Every row comes from one small tree of marks. The marks that hang from a mark follow it in brackets, in the order of their numbers. Every link used is in the known rows. Which tree was each row made from?
Known rows
J_930(J_132 J_192 J_769 J_866): [ 1.00, -0.55, -4.74,  1.82,  4.86, -0.79, -1.96, -0.54, -3.27,  0.16,
 -6.30,  4.62,  2.47,  4.69,  1.27, -2.94, -3.37, -5.29,  6.01,  0.14,
 -4.67]
J_685(J_866(J_930(J_132))): [ 0.15, -3.54, -3.38,  1.18,  1.54, -1.11, -2.98,  1.21, -2.47, -0.06,
 -2.29,  2.03,  3.48,  5.81, -2.12, -2.24,  0.74, -4.21,  3.45, -0.10,
 -2.15]
J_866(J_716 J_930(J_192 J_769)): [ 2.60,  0.29, -5.07,  1.98,  1.59, -2.19, -3.70,  2.19, -3.33,  0.86,
 -4.89,  0.84,  1.06,  4.90, -3.58, -1.37,  0.05, -5.90,  4.97, -0.04,
 -1.99]
J_930(J_132 J_769 J_866(J_716)): [ 0.76, -0.72, -3.59,  0.73,  3.79, -2.27, -2.10, -0.79, -4.25,  0.71,
 -6.08,  3.34,  3.05,  5.28, -0.19, -3.25, -3.29, -4.74,  7.29, -0.33,
 -2.49]
J_174(J_192(J_930(J_769)) J_504): [ 1.86, -1.24, -4.85,  1.99, -1.92,  0.04,  0.14,  3.29, -0.04,  0.62,
 -4.52,  1.35, -0.17,  6.38, -3.75, -2.64,  2.29, -5.22,  2.24,  0.68,
 -4.55]
J_693(J_930(J_132 J_192(J_174) J_769 J_866)): [ 0.38,  0.15, -5.29,  1.83,  3.52,  0.82, -2.50,  2.05, -0.38, -0.89,
 -8.79,  3.65,  3.00,  4.91, -2.19, -3.78, -3.12, -4.16,  7.67, -1.69,
 -4.33]
J_716(J_866): [-0.04, -3.13, -1.68, -0.63, -1.45,  0.30, -0.22, -0.41, -1.80,  0.34,
 -1.81,  1.77,  2.18,  5.36, -0.72, -1.70, -0.03, -3.67,  2.83, -1.20,
 -2.95]
J_192(J_174(J_504) J_930(J_866)): [ 3.34, -2.40, -3.71, -0.92, -2.70,  0.94,  0.37,  4.00,  1.32, -1.21,
 -7.17,  1.23,  0.93,  5.49, -4.79, -4.41, -1.33, -2.45,  5.09, -0.31,
 -5.00]
J_174(J_192): [ 0.73, -1.34, -2.95,  1.15, -1.20,  0.69, -1.56,  1.21, -0.42,  0.90,
 -1.24,  0.15, -0.94,  6.03, -0.38, -2.24,  3.35, -4.99,  1.82, -0.98,
 -2.60]
J_174(J_192(J_930) J_504): [ 2.49, -1.51, -4.43,  1.12, -3.06,  0.36,  0.21,  3.76,  0.23,  0.39,
 -3.87,  0.40, -1.19,  6.31, -3.55, -2.78,  3.55, -4.65,  1.56,  0.29,
 -4.64]
J_716(J_866(J_930(J_132 J_192(J_174) J_769))): [ 0.10, -2.65, -3.84,  1.62,  1.80, -0.67, -1.65,  0.16, -2.51, -0.75,
 -5.52,  4.36,  2.34,  4.70, -3.19, -1.69, -2.46, -4.33,  5.76,  0.34,
 -4.13]
J_866(J_930): [ 1.62, -2.21, -3.26,  1.52, -1.35, -1.34, -2.08,  2.19, -0.83,  0.66,
 -1.81,  0.44,  2.17,  5.40, -1.96, -2.64,  1.13, -4.43,  2.76, -0.92,
 -1.24]
J_685(J_866(J_930(J_132 J_192(J_174) J_769))): [ 0.07, -2.59, -4.58,  1.86,  3.39, -0.30, -3.39,  1.46, -2.23, -0.75,
 -4.37,  3.31,  2.86,  5.33, -3.20, -1.94, -1.17, -4.72,  4.94,  0.80,
 -3.63]
J_716(J_866(J_930(J_132 J_192))): [ 0.41, -2.73, -3.43,  1.12,  0.84, -1.05, -1.60,  0.21, -2.95, -0.52,
 -4.06,  3.31,  1.92,  4.78, -2.16, -1.50, -0.50, -4.17,  4.19, -0.30,
 -3.85]
J_769(J_930(J_132 J_192(J_174(J_504)) J_866)): [ 1.17, -2.20, -4.16, -0.28,  2.48, -1.70, -1.21,  1.38, -0.43, -1.13,
 -7.08,  1.61,  1.25,  4.56, -2.10, -4.15, -2.26, -4.00,  5.16, -0.66,
 -4.60]
J_930(J_132 J_192(J_174) J_769): [ 0.67,  0.57, -4.91,  1.78,  2.92,  1.56, -1.38,  0.78, -1.49, -0.27,
 -5.42,  3.95,  1.04,  4.24, -0.46, -2.51, -3.17, -4.85,  6.16,  1.45,
 -4.64]
J_716(J_866(J_930)): [ 0.38, -3.79, -2.30,  0.57, -1.11, -1.32, -1.25,  0.37, -1.98,  0.05,
 -2.73,  1.96,  2.77,  5.44, -2.66, -1.67,  0.16, -3.90,  3.22, -1.26,
 -2.38]
J_174(J_192 J_504): [ 1.99, -1.91, -4.02,  0.87, -2.41, -0.55,  0.12,  2.57, -0.78,  0.36,
 -1.62,  0.12, -1.29,  6.23, -0.92, -2.01,  3.33, -4.99,  1.55,  0.62,
 -3.42]
J_174(J_192(J_930(J_132 J_866)) J_504): [ 2.29, -2.09, -4.64,  1.20, -1.05, -0.74, -0.02,  2.79, -1.01, -0.29,
 -5.98,  1.98, -0.47,  6.31, -3.05, -3.65,  1.94, -4.29,  3.49,  0.26,
 -5.27]
J_866(J_716 J_930(J_132 J_192(J_174) J_769)): [ 2.05,  0.59, -5.54,  2.06,  2.66, -1.53, -3.60,  2.10, -3.45, -0.25,
 -6.70,  2.27,  0.67,  4.55, -4.27, -2.10, -1.93, -5.14,  7.44,  1.03,
 -2.76]

Which tree is each row?
[ 3.38, -0.13, -5.68,  1.41,  0.72, -1.90, -2.80,  3.40, -2.70, -0.32,
 -6.02,  0.81,  0.17,  4.85, -5.11, -1.52, -0.80, -5.22,  6.05,  1.16,
 -2.84] => J_866(J_716 J_930(J_192(J_174(J_504)) J_769))
[ 2.08, -1.79, -4.69,  0.66,  0.27,  0.29,  0.37,  2.85, -0.06, -1.01,
 -8.99,  3.93,  2.54,  5.38, -4.56, -4.68, -3.79, -3.14,  7.10,  0.89,
 -5.48] => J_192(J_174(J_504) J_930(J_132 J_769 J_866))
[ 1.39, -0.31, -3.90,  0.95,  1.82, -0.73, -1.84,  1.08, -2.17,  0.67,
 -8.04,  3.10,  3.11,  5.45, -3.27, -4.13, -2.25, -4.19,  6.40, -0.72,
 -3.80] => J_192(J_930(J_132 J_769 J_866(J_716)))
[ 0.79, -1.04, -3.82,  1.51,  1.66, -0.11, -1.10,  1.01, -1.00,  0.66,
 -7.13,  3.82,  3.86,  5.50, -2.24, -4.44, -2.38, -4.09,  5.38, -0.88,
 -4.17] => J_192(J_930(J_132 J_769 J_866))
[-0.63, -3.33, -2.98,  1.79,  1.23, -1.83, -1.20, -0.52, -3.01,  0.36,
 -3.90,  4.03,  3.92,  5.31, -2.51, -1.88, -1.83, -4.47,  4.88, -0.14,
 -2.80] => J_716(J_866(J_930(J_132 J_769)))
[ 2.45, -0.11, -4.45, -0.11,  2.92, -0.28, -2.86,  1.16, -2.44, -0.51,
 -7.49,  2.04,  0.27,  4.64, -2.17, -2.40, -3.21, -4.65,  7.12, -0.33,
 -4.21] => J_930(J_192(J_174) J_769 J_866(J_716))
[ 3.22, -0.35, -3.77, -0.89,  1.43, -0.91, -2.79,  1.15, -3.05, -0.04,
 -5.27,  0.44, -0.49,  4.80, -0.33, -2.23, -0.04, -4.47,  4.77, -1.29,
 -3.66] => J_930(J_192 J_866(J_716))
[ 0.34, -1.93, -3.74, -0.23,  2.97, -1.10, -2.11,  0.66, -0.14, -0.94,
 -6.84,  1.64,  1.39,  4.53, -1.76, -4.30, -2.37, -3.94,  5.28, -1.44,
 -4.11] => J_769(J_930(J_132 J_192(J_174) J_866))
[ 0.83, -1.51, -4.82,  1.48,  3.86, -1.86, -4.33,  1.15, -4.51,  0.04,
 -4.66,  2.28,  2.49,  5.43, -3.50, -1.38, -0.13, -5.31,  5.20,  0.65,
 -2.69] => J_685(J_866(J_716 J_930(J_132 J_192 J_769)))
[ 0.78, -0.60, -4.08,  1.88,  1.48, -0.35, -2.41,  1.18, -1.76,  0.76,
 -6.94,  2.45,  0.14,  6.13, -3.42, -3.56,  0.54, -4.93,  5.12, -0.86,
 -4.15] => J_174(J_192(J_930(J_132 J_769 J_866(J_716))))
[ 1.87,  0.24, -4.87,  0.51,  4.66, -0.64, -2.79,  0.31, -3.71, -0.75,
 -8.49,  3.81,  0.73,  4.37, -1.56, -2.95, -4.40, -4.60,  8.70,  0.63,
 -4.57] => J_930(J_132 J_192(J_174) J_769 J_866(J_716))
[ 4.09, -0.46, -5.15,  0.42, -0.89, -1.51, -2.70,  3.98, -2.41, -0.75,
 -5.30, -0.37, -1.10,  4.76, -4.84, -1.65,  0.62, -4.42,  5.38,  0.73,
 -2.79] => J_866(J_716 J_930(J_192(J_174(J_504))))
[ 2.72, -2.17, -4.27,  0.08, -1.14,  0.54,  0.32,  3.58,  0.95, -0.80,
 -8.05,  2.56,  2.17,  5.55, -5.11, -4.21, -2.76, -3.25,  5.81,  0.19,
 -5.16] => J_192(J_174(J_504) J_930(J_769 J_866))
[ 1.97,  0.69, -5.44,  2.44,  3.02, -2.37, -3.65,  1.56, -4.20,  0.56,
 -5.80,  2.13,  1.33,  4.71, -3.22, -1.85, -0.86, -5.77,  6.20,  0.73,
 -2.39] => J_866(J_716 J_930(J_132 J_192 J_769))
[ 3.49, -0.52, -5.03, -0.33,  2.13, -1.06, -1.73,  2.00, -2.80, -0.81,
 -7.59,  2.04,  0.13,  4.71, -2.59, -2.15, -2.97, -4.70,  6.93,  0.73,
 -4.69] => J_930(J_192(J_174(J_504)) J_769 J_866(J_716))
[ 1.46, -1.85, -4.44,  0.26,  2.35, -0.88, -4.32,  2.08, -3.55, -0.89,
 -4.70,  1.40,  0.97,  5.25, -4.19, -1.73,  0.25, -4.14,  5.53,  0.58,
 -2.92] => J_685(J_866(J_716 J_930(J_132 J_192(J_174))))
[ 2.21, -1.93, -2.85, -0.65, -1.87,  1.88, -0.96,  3.02,  1.73, -0.80,
 -6.99,  1.33,  1.22,  5.40, -4.31, -4.78, -1.38, -2.35,  5.34, -1.56,
 -4.33] => J_192(J_174 J_930(J_866))
[ 3.28, -1.30, -4.45, -0.50, -1.03, -0.18, -0.44,  3.65, -0.29, -0.70,
 -8.98,  1.77,  1.45,  5.54, -6.10, -3.94, -2.65, -3.38,  6.78,  0.26,
 -4.65] => J_192(J_174(J_504) J_930(J_769 J_866(J_716)))
[ 1.58, -1.16, -2.93, -0.54,  1.88, -1.97, -2.05, -0.16, -3.98,  0.23,
 -5.22,  1.81,  1.61,  5.25,  0.08, -3.37, -1.40, -3.79,  6.32, -0.79,
 -2.40] => J_930(J_132 J_866(J_716))
[ 3.52, -0.09, -5.43,  0.87,  0.59, -1.66, -2.58,  3.28, -3.27, -0.99,
 -6.16,  1.02, -0.65,  4.55, -4.32, -2.09, -0.31, -4.34,  6.58,  1.38,
 -3.26] => J_866(J_716 J_930(J_132 J_192(J_174(J_504))))
[ 2.34,  0.04, -4.36,  0.37,  3.30, -1.32, -2.97,  0.50, -3.47,  0.43,
 -6.26,  1.98,  1.07,  4.91, -0.71, -1.93, -1.92, -5.45,  5.58, -0.72,
 -3.73] => J_930(J_192 J_769 J_866(J_716))
[ 0.34, -1.24, -3.96,  2.29,  1.37,  0.21, -1.73,  0.95, -0.89,  0.56,
 -6.39,  3.08,  0.73,  6.23, -2.64, -3.69,  0.47, -4.92,  4.35, -0.92,
 -4.43] => J_174(J_192(J_930(J_132 J_769 J_866)))
[ 1.91, -0.69, -3.58,  0.45,  0.37, -0.48, -1.82,  1.75, -1.25,  0.89,
 -7.05,  1.70,  2.74,  5.67, -3.89, -3.73, -1.23, -4.28,  5.00, -1.52,
 -3.36] => J_192(J_930(J_769 J_866(J_716)))
[ 2.47, -0.16, -4.96,  0.26,  0.33,  1.35, -0.19,  2.35, -1.41, -1.07,
 -4.53,  2.26, -0.63,  4.26, -0.42, -2.55, -1.05, -3.94,  5.14,  1.83,
 -5.10] => J_930(J_132 J_192(J_174(J_504)))
[ 0.79, -1.19, -4.41,  0.08,  1.21, -0.70, -0.83,  1.83,  0.23, -0.82,
 -5.28,  1.00,  0.71,  4.44, -2.22, -3.55, -1.30, -4.30,  4.11,  0.04,
 -4.27] => J_769(J_930(J_132 J_192(J_174(J_504))))
